Every row comes from one small tree of marks. The marks that hang from a mark follow it in brackets, in alphabetical order. Every link used is in the known rows. Which tree was each row made from?
Known rows
poted[rezem]: [-0.41  1.04  0.48 -0.34 -2.78 -0.93  0.20 -0.43 -0.07 -0.32  2.44 -0.21
 -0.11 -0.10  0.00 -0.96 -0.48 -1.58 -0.91  2.64]
samo[gegi[poted]]: [ 0.45 -0.11 -0.82  0.58 -2.93  0.51 -0.24  0.39 -0.70  1.60  3.92 -1.09
 -0.17 -0.06  0.25 -0.78  1.72 -1.68  0.54  0.10]
samo[gegi]: [ 0.63 -0.04 -1.11 -1.06 -2.66  0.06 -1.19  0.32  0.19  0.59  1.67 -0.93
 -0.96 -0.28  0.69  0.21  1.27 -0.99  0.25  3.19]
sezudas[remok[zegak[samo]]]: [ 0.90  1.36 -0.24  1.88 -2.91 -1.11  3.10  0.09 -1.28  2.47  0.37  0.13
 -1.42  0.62 -0.28 -0.48  5.02 -2.98  0.18 -3.79]
zegak[remok[poted[rezem]] samo]: [ 1.13  0.94  0.46 -1.49 -1.77 -1.87  0.68  3.26 -1.82 -1.51  6.41  0.44
 -0.16  0.66 -0.35 -1.31  2.07 -3.66 -1.38 -2.62]
zegak[poted]: [ 0.27 -0.19  1.06  0.35 -0.12  0.27 -0.36  1.17 -1.29  0.47  2.21 -0.91
 -0.80 -0.46 -0.19 -0.67  0.35 -1.91  0.00  0.01]
gegi[poted samo]: [ 1.66  0.39  1.71  2.85 -0.61  0.68  1.69  0.10 -0.76  0.36  3.85 -0.32
  1.52  0.61 -0.16 -2.43  0.18 -1.38  0.73 -5.33]
sezudas[remok[poted zegak]]: [-2.00  1.09 -1.84 -0.06 -1.74 -1.14  4.29  0.70 -0.85  5.10 -0.27  0.28
 -1.02 -0.27 -0.90 -0.31  1.51 -3.15 -0.20  1.10]
rezem[poted]: [-1.01 -0.53 -0.63  0.94 -1.00  0.16 -0.01  0.01  1.55 -0.08  0.27 -0.42
 -0.58 -0.77  0.99 -1.01 -4.33  1.38  0.05  2.01]
zegak[samo[gegi]]: [ 2.11  0.01  0.17 -0.83 -2.66 -0.01 -1.19  1.11 -0.84 -0.75  3.80 -1.24
 -0.86  0.36  0.55 -0.36  4.08 -2.44  0.44  0.41]
gegi[poted samo[zegak]]: [ 1.85  1.40  1.74  1.65 -1.45  0.60  1.80  0.02 -0.43 -0.76  2.04 -0.63
  0.01  0.34  0.34 -3.22  0.38 -1.13  0.44 -3.98]
remok[poted[rezem] zegak[samo[gegi]]]: [-0.29  1.48  0.42 -3.37 -4.75 -1.04  2.42  1.28 -2.00  2.31  6.35 -1.52
 -2.10 -0.27 -0.31 -2.23  4.16 -6.84 -0.65  4.17]
samo[gegi[poted[rezem]] zegak[remok]]: [ 1.70  2.02 -1.04 -0.65 -6.62 -1.29 -0.41  1.34 -0.77 -0.88  4.81 -0.51
 -2.50 -0.06  1.27 -1.89  1.17 -2.04 -1.17  0.26]
sezudas[remok[poted[rezem] zegak]]: [-2.46  2.10 -1.42 -0.29 -4.49 -2.13  4.36  0.31 -0.97  4.81  2.25  0.05
 -1.09 -0.33 -1.03 -1.24  1.14 -4.65 -1.08  4.07]
samo[gegi zegak]: [ 0.75  0.87 -1.05 -2.28 -3.51 -0.06 -1.15  0.21  0.38 -0.50 -0.25 -1.23
 -2.47 -0.55  1.17 -0.61  1.39 -0.81 -0.08  4.56]
remok[poted[rezem] zegak]: [-2.42  1.62  0.19 -2.59 -2.19 -1.02  3.58  0.25 -1.25  3.01  2.46 -0.26
 -1.18 -0.61 -0.79 -1.81  0.08 -4.41 -1.01  3.73]
remok[poted zegak]: [-2.05  0.58 -0.16 -2.30  0.63 -0.10  3.34  0.63 -1.19  3.37  0.00 -0.05
 -1.10 -0.55 -0.78 -0.95  0.38 -2.79 -0.16  0.90]
samo[zegak]: [ 0.16  0.95  0.15 -1.04 -0.91 -0.10 -0.05 -0.01  0.38 -1.03 -1.79 -0.32
 -1.55 -0.27  0.45 -0.76  0.18  0.20 -0.27  1.37]
zegak[poted[rezem] remok samo]: [ 2.76  0.93  1.99  0.59 -2.95 -1.47 -0.72  2.97 -2.65 -2.41  6.99 -0.30
 -1.48  0.44  0.43 -1.55  2.87 -4.00 -1.20 -4.34]
sezudas[remok[poted[rezem] zegak[samo[gegi]]]]: [-0.20  2.06 -1.18 -1.03 -7.19 -2.13  3.25  1.44 -1.74  4.14  6.08 -1.08
 -1.98  0.03 -0.52 -1.63  5.24 -7.21 -0.68  4.22]

Which tree is each row?
[ 1.09  0.58  0.10 -1.79 -3.49  0.23 -1.47  1.39 -0.82 -0.05  2.02 -2.09
 -3.27 -0.95  1.04 -1.24  1.60 -2.70 -0.09  4.66] -> samo[gegi zegak[poted]]
[ 2.13  1.06 -1.59 -0.35 -3.89 -0.37 -0.61  1.71 -0.76 -0.58  2.34 -0.38
 -2.45  0.01  1.35 -1.02  1.84 -0.64 -0.26 -2.68] -> samo[gegi[poted] zegak[remok]]
[ 2.12 -0.08 -1.03 -2.22 -1.60 -0.91 -0.70  3.98 -1.69 -0.73  5.53 -0.24
 -1.12  0.44  0.26 -0.28  3.84 -3.07 -0.30 -2.16] -> zegak[remok[poted] samo[gegi]]
[ 0.84  0.80 -2.23 -3.76 -2.48 -0.96 -0.63  3.07 -0.50 -0.44  1.46 -0.22
 -2.71 -0.38  0.90 -0.39  0.92 -1.52 -0.79  2.42] -> samo[gegi zegak[remok[poted]]]
[ 3.10  1.12  0.01  0.75 -5.72 -1.18 -0.54  2.18 -1.98 -1.14  8.63 -0.62
 -0.90  0.81  0.71 -1.74  4.13 -3.77 -0.66 -4.56] -> zegak[remok samo[gegi[poted[rezem]]]]
[-0.54  1.09 -0.56  0.32 -1.75 -1.23  4.12  1.53 -1.85  3.86  2.00  0.00
 -1.03  0.36 -1.20 -0.95  4.48 -4.66 -0.03 -1.86] -> sezudas[remok[poted zegak[samo]]]
[ 3.13  0.01  1.43  0.90 -0.06 -0.55 -0.91  3.32 -2.46 -2.12  4.41 -0.10
 -1.50  0.55  0.42 -0.78  3.17 -2.39 -0.36 -7.23] -> zegak[poted remok samo]
[ 1.88  2.10  3.04 -0.08 -4.12 -0.45  0.64  0.72 -0.90 -1.71  4.38 -1.51
 -1.60 -0.34  0.67 -3.76 -0.13 -3.80 -0.73  1.91] -> gegi[samo[zegak[poted[rezem]]]]
[ 1.25  1.45  2.17  2.53 -3.26 -0.25  2.05 -0.33 -0.88  0.08  6.52 -0.50
  1.42  0.54 -0.20 -3.33 -0.18 -2.94 -0.11 -2.29] -> gegi[poted[rezem] samo]
[ 1.36  1.50  1.86 -1.35 -6.03 -0.57  0.94  1.06 -2.66  1.52  6.97 -2.18
 -3.42 -0.49  0.53 -2.49  4.96 -7.06 -0.43  1.98] -> remok[zegak[poted[rezem] samo[gegi]]]
[ 1.87  0.92 -0.62 -2.57 -4.43 -1.87 -0.50  3.56 -1.77 -0.98  7.96 -0.45
 -1.15  0.36  0.25 -1.11  3.32 -4.66 -1.16  0.84] -> zegak[remok[poted[rezem]] samo[gegi]]
[-0.33  1.04 -0.32  1.92 -2.92 -0.77  2.77  0.38 -1.53  4.40  0.22 -0.49
 -2.33 -0.45 -0.24 -0.69  2.19 -3.40  0.02 -0.62] -> sezudas[remok[zegak[poted]]]
[-0.69  2.12  0.11  1.60 -5.63 -1.71  3.02 -0.01 -1.56  4.03  2.85 -0.71
 -2.30 -0.56 -0.24 -1.51  1.91 -5.05 -0.89  2.05] -> sezudas[remok[zegak[poted[rezem]]]]
[ 1.64  2.44  0.71 -1.96 -2.94 -1.68  1.65  2.44 -0.47 -2.02  3.96  0.32
 -1.02  0.18  0.59 -2.89 -1.10 -2.61 -1.44 -0.33] -> gegi[samo[zegak[remok[poted[rezem]]]]]
[ 1.10  0.55  2.43  0.00 -0.42  0.29  1.90  1.11 -2.81  1.25  2.85 -1.10
 -2.43 -0.12 -0.11 -1.81  4.13 -4.57  0.22 -3.93] -> remok[zegak[poted samo]]
[-0.93  1.57  1.41 -2.18 -2.15 -1.10  3.57  1.07 -2.11  1.78  4.84 -0.53
 -1.18  0.02 -0.91 -2.40  3.09 -5.83 -0.84  0.83] -> remok[poted[rezem] zegak[samo]]
[ 0.96  1.71  1.14  0.07 -6.14 -0.48  2.27 -0.08 -2.34  2.12  7.26 -1.60
 -1.81  0.16  0.16 -2.81  5.06 -5.90 -0.13 -0.79] -> remok[zegak[samo[gegi[poted[rezem]]]]]
[-0.76  1.59  1.74 -0.53 -3.31 -0.63  2.20 -0.16 -1.96  2.33  3.33 -1.12
 -2.45 -0.86 -0.08 -2.09  0.74 -4.66 -0.83  1.85] -> remok[zegak[poted[rezem]]]
